Known rows, with every step that occurs:
G > C: [ -1  -6   0  -4  -2  25  -2   1   7 -17  -3   1  -1  -5  -2  14  -3  -5
   3   2 -17  -6   0   5 -10  -3   9   6   1]
D > Y: [ -7   1   3  26   7  -5   5 -20   4   6 -11 -16   4  -3   3  -3   5  -1
   4  -8  13   3   0   2   1  -4 -10  -1  -1]
L > T > S > H: [ -6  -1  -5 -33   6   6   2 -13  -6  -3  -8   8   7   0 -12  -1   6   6
  -2   8  25   6   2   4   4  -3  -8   0  -5]
C > A: [  2   4   3   0  -2   6 -13   6  -6 -13   9 -13  -2 -17   9 -11 -13 -18
   3  -1 -15   2  -3   2  19   4  -5   2  -2]
P > T > L: [ -6  -1   4  10  -1  -1  12  12  -8   8  -3  -9   9 -29  19   6  -1  -7
   4   6  -5   1   5  -1  -6 -12   0  -2  -4]
P > H > S > T > Y: [  4   6 -18 -10  -3 -12 -16 -25   6  14  -4   9   4 -14  10  -7 -22  16
  -2   8   8  10  10  17 -13  -4   1   6   2]
Y > D: [ -3   3  -4   5  -8  13   2 -10  -3  13  21  -1  -5   8   3  -9   4   6
  -1  -6  24   9   4   3  -5  15 -10  -3   2]
D > Y > X > A: [  6   6  11  10  -5  -1 -18 -12   0   6 -21 -10  -3 -15  10   2  -1  -6
   1   0 -22   9  -7   0  26  -7 -25   0  11]
P > H > S > T: [ 12   0 -13 -11  -3   4 -16 -19   2   9   7  19   3  -4   8 -10 -17   4
  -3  13  19   7   2  12  -9   6  -4   4  -1]
Y > X > A > C > G > D: [ -4  18  -6 -27   0 -10 -15   2  10  18  -2  13  -3 -15   2  -2   7  -7
  -1   4 -17   0  -7  -5  -7  11  -9 -10  -4]
H > S: [ 14   6  -5  11  -3  15  -7 -17   8   6  15   9  -5   9  -5 -10 -15   6
  -1   2 -16   7  -2   9 -17  19   9  -8   0]
X > A: [  5   5   6   4  -5   2 -15  -8   4   1 -15  -4  -1  -4   6   0   3  -9
  -1   3 -25   2  -3   1  19  -7 -10   5   9]
H > S > T > Y: [  4   3 -14  -7  -3  -5 -18 -27   8  11  -4   4   4  -7   8  -9 -19  12
  -3   6   1   8   8  15 -10  -2  -1   4   3]
D > Y > T: [ -7  -5   5  25  -2 -13  -5 -39  -9  11   6  -8   0   2  -5   4   5  -9
   6  -8  16   3   1  -6  -5 -11 -17   1   3]
T > P > H: [ -4   9  -4 -10  -5 -20   2   4  -9  17   6  20   3 -18  10   5 -17  13
   3  12  31   5   4   9  -7 -11  -1   1  -4]
X > A > C > G > D > Y > T: [ -9   5   2  13  -2 -18 -14 -41  -1  20   1  -2   0  -4  -3   2  11 -14
   6  -7   5   2  -2  -8  -7  -8 -19  -2   3]
C > G: [  0   7  -3 -12   3  -8  -8  19  13  19 -10   7   3  -2  -3   5  -2 -10
  -2   1 -11   2  -6  -4  -4  19  12  -3  -9]
C > G > D > Y > T > S > H: [-13   3  -6 -25   0  -3   1 -18  -4   7  -1   5   9  -8 -14  -1   8   4
  -1   9  27   1   3  -1  -8   2 -16   3  -7]
X > A > C > G > D: [ -6  18  -8 -23   2 -11 -13  -1  13  17  -2  12   0 -11   1  -4  11  -8
  -2   4 -16  -3  -5  -4 -11   9  -4  -7  -5]
X > A > C > G > D > Y: [-11  14  -2  10   7 -12  -5 -20  14  17 -13  -8   3 -11   4  -6  13  -8
   3  -6   0   2  -3   0  -4   1 -14  -5  -4]
D > Y > X > A > C > G: [  3  12   6 -13   8  -9 -22  12  16  27 -36   7   3 -15   4   1   1 -12
   0  -5 -17   7 -12  -3  11  14   7  -1  -1]
S > T: [  4  -7  -4 -13   0   3 -15 -10  -1   0  -3   6   7   0   9  -5  -2  -5
  -3   8  19  -1   1   3   9  -4 -13   7   0]
A > C > G > D > Y: [-13  12  -4   9   9 -13   0 -18  12  17  -8  -7   4 -10   1  -5  12  -5
   3  -7   8   1  -2   0 -10   4 -11  -7  -7]
A > C: [  2   4   4 -11   9  -1  -8   0   5   6 -21   9   1  -8   4  -7   4   2
   2  -7   6   1  -3   2   2  -2  12   2   3]
G > D: [ -8  10 -10 -11  -3  -5   2 -12   1   0  21   3  -3  -4  -1  -4   9   1
   0   5  -2  -5   2  -2 -15  -1 -15  -9  -3]
T > L: [ -7   3  -2  18  -2   6  11  14  -5  -4   2 -10   7 -22  15   6   3  -2
   1  -1  -7  -6   5  -8  -7  -4  -2  -5  -5]
S > H: [ -5  -3   2 -17   5  -4   5   6  -2 -13   2   7   5  -5  -5   6   4  12
  -3   6  18  -5   3   0  -4   2  -6   0  -3]

Rows:
[ -4  -2  -5   9  -3   9   0   6  -5  -5   0  -6  12 -22  21   2   2  -5
  -1   4   7  -7   6  -6  -1  -7 -11   0  -5]
S > T > L
[  2   2   8   8   1  -2  -5  -5  -6   7  -8  -9  -4 -16   4   3  -7   3
   4  -4   4  11  -6  -2  11   0 -21  -7   2]
D > Y > X
[  1   0   3  -2  -3  24 -14   7  -1 -25   8 -13  -2 -20   8  -2 -15 -21
   5   0 -27  -3  -3   5  12   2   1   6  -1]
G > C > A
[ -6   7 -10   3  -8   2  -1 -18   0  19  15  -5  -4   0   6  -9  -3  15
  -1  -6  21  13  10   9 -10   9  -8  -1   5]
T > Y > D
[  6   1   3  -3  -8  10 -21 -19  -2  13  16  19   7   7  10  -9 -19   2
  -3  13  20   2   1  13   4  -1 -16  -7  -1]
H > S > T > P
[ 11  11  -8   1  -4  -1  -8 -21   1  19  19  26  -5   1   1  -5 -25  11
   2   9   6  14   0  15 -20   8   7 -11  -3]
L > T > P > H > S
[ -9  14 -12 -19  -1 -11  -3   2   9  13  14   9  -1  -6  -3   0   7  -6
  -2   6  -9  -4  -2  -5 -18  13  -7 -10 -10]
C > G > D
[ -1   8 -17  -3 -10   3  -8 -26   0  23  18   6  -2  -4  11 -13 -12  18
  -2   1  32  17  11  15 -16  11  -9   2   4]
P > H > S > T > Y > D
[  4  12   7   1  -5  -5 -20  -9   4  12 -18  -6  -3 -17   8   3   1  -9
   1   2 -26   8  -8  -2  20   0 -26  -4   7]
C > G > D > Y > X > A
[ -5  20  -9 -28   0 -16 -17  -2  11  20  -5  11  -2 -19   3  -2   4  -2
  -1   4 -19   2  -4  -2 -10   8  -8  -9  -3]
T > Y > X > A > C > G > D
[ -5   3 -12  -3  -8   4  -8 -23  -1  18  13  -2   0   0  10 -12  -4  12
  -2  -3  30  12  11  11  -6   7 -14   2   5]
S > T > Y > D
[  3  12   3 -18   7  -8 -21  16  18  24 -33  12   4  -9   3   0   3 -13
  -2  -3 -19   3 -10  -2   6  14  15   1  -2]
X > A > C > G
[  4  11   8  -8   5  -3 -20 -12   5  10 -28   3  -2 -19  11  -7   6  -2
   2  -5 -11   6  -8   1  15  -7 -11  -1   9]
G > D > Y > X > A > C
[ -8  16 -10 -25   3 -11  -7   2  12  16   4  13   0  -9  -1  -4   9  -5
  -1   2  -7  -3  -3  -4 -17  12  -1  -9  -8]
A > C > G > D
[ -3   0  -7 -14 -10  10  -5 -30 -12  17  -4   0   5   1 -13  -8   1  -6
   2   5  12   8   3   1   3  -7  -7  10   0]
Y > T > S
[ 13  -3  -8  -6  -3  14 -20 -22   5   4   7  12   3   6   5 -12 -12  -1
  -4   9   8   4   0  10  -4   9  -7   1   0]
H > S > T
[ -1  10   3  -6   4  -8  -9  -4   0  15  -9  -1  -4 -21   4   0  -2   1
   3  -3   0   9  -8  -3   3   6 -20 -12  -2]
A > C > G > D > Y > X
[ -4   1  -2 -12   1 -23  -3 -13   1  20 -14  -4   4 -18   9   0 -14   7
   3   7  -3  12   8  15  -7 -17   6   6   4]
P > T > Y
[-10   6 -10  -9  -7   3  -5 -37  -5  26  -6  -5   7  -3 -14  -9   5 -10
   3   3  14   9   2   0  -3  -2 -13   5  -5]
C > G > D > Y > T > S
[-10  -2  -2 -18   0   1   3 -22  -9   1  -5   1  10  -6 -13   0   6   7
   0   7  31   2   5   1  -2  -5 -14   7  -3]
D > Y > T > S > H
[ -3   5  -6 -16  -5 -19  -5  -1 -10  16   5  23   6 -18  14   2 -18  10
   1  16  40   5   4  11  -3 -13  -7   5  -4]
S > T > P > H
[ -2   0 -12 -13  -1 -13 -15 -19   3   8 -11   0   7 -11  10  -4 -11   9
  -2   5   9   5   9  11  -1 -11  -6   8   3]
S > T > Y
[ -4   3  -9  -9   6 -18  -9 -27   2  10 -10   0  -2  -2   2   3  -7   5
   3  -4  -4  12   6   9  -3 -13   2  -6   2]
L > T > Y
[-15   5  -3  28  -4  -7   5 -12  -6  10  11 -12   7 -23  10   9   8 -11
   5  -4   0  -5   4 -14 -17  -6 -14  -8  -7]
C > G > D > Y > T > L
[ 11  12  -8   4  -7   1  -6 -14   2  18  20  24  -3  -3   2  -7 -26  15
   1  10   5  11   1  15 -22  10   8  -7  -3]
T > P > H > S
[ -1  -1   6  -8  -7   3 -18 -11  -6  10   8  15  10   3  13  -4 -12  -1
  -2  12  27  -1   2   9  13 -10 -20  -3  -1]
S > T > P
[ -6   4  -5  -3  -8  -3   0 -18  -3  27  11  -4  -2  -5   9  -9  -6  11
   1  -1  22  18  10  13 -10   3  -6   0   5]
P > T > Y > D
[ -2   7   3   3   0  -5  -3 -11  -6   7   2  -7  -5 -18   4   1  -3   4
   4  -1   3   9  -5  -3   4   0 -29 -12   1]
G > D > Y > X
[  5  13   1 -25   8 -14 -27   7  16  28 -36  13   0 -13   4   3  -2 -11
   0  -4 -22  11 -10   0  10  10  11  -4   0]
L > T > Y > X > A > C > G
[ -6   5 -10   0  -4   1  -4 -28  -2  20  14  -1  -6   7   5  -7  -1   9
   1  -9  21  18   8   9  -7   5  -9  -8   4]
L > T > Y > D
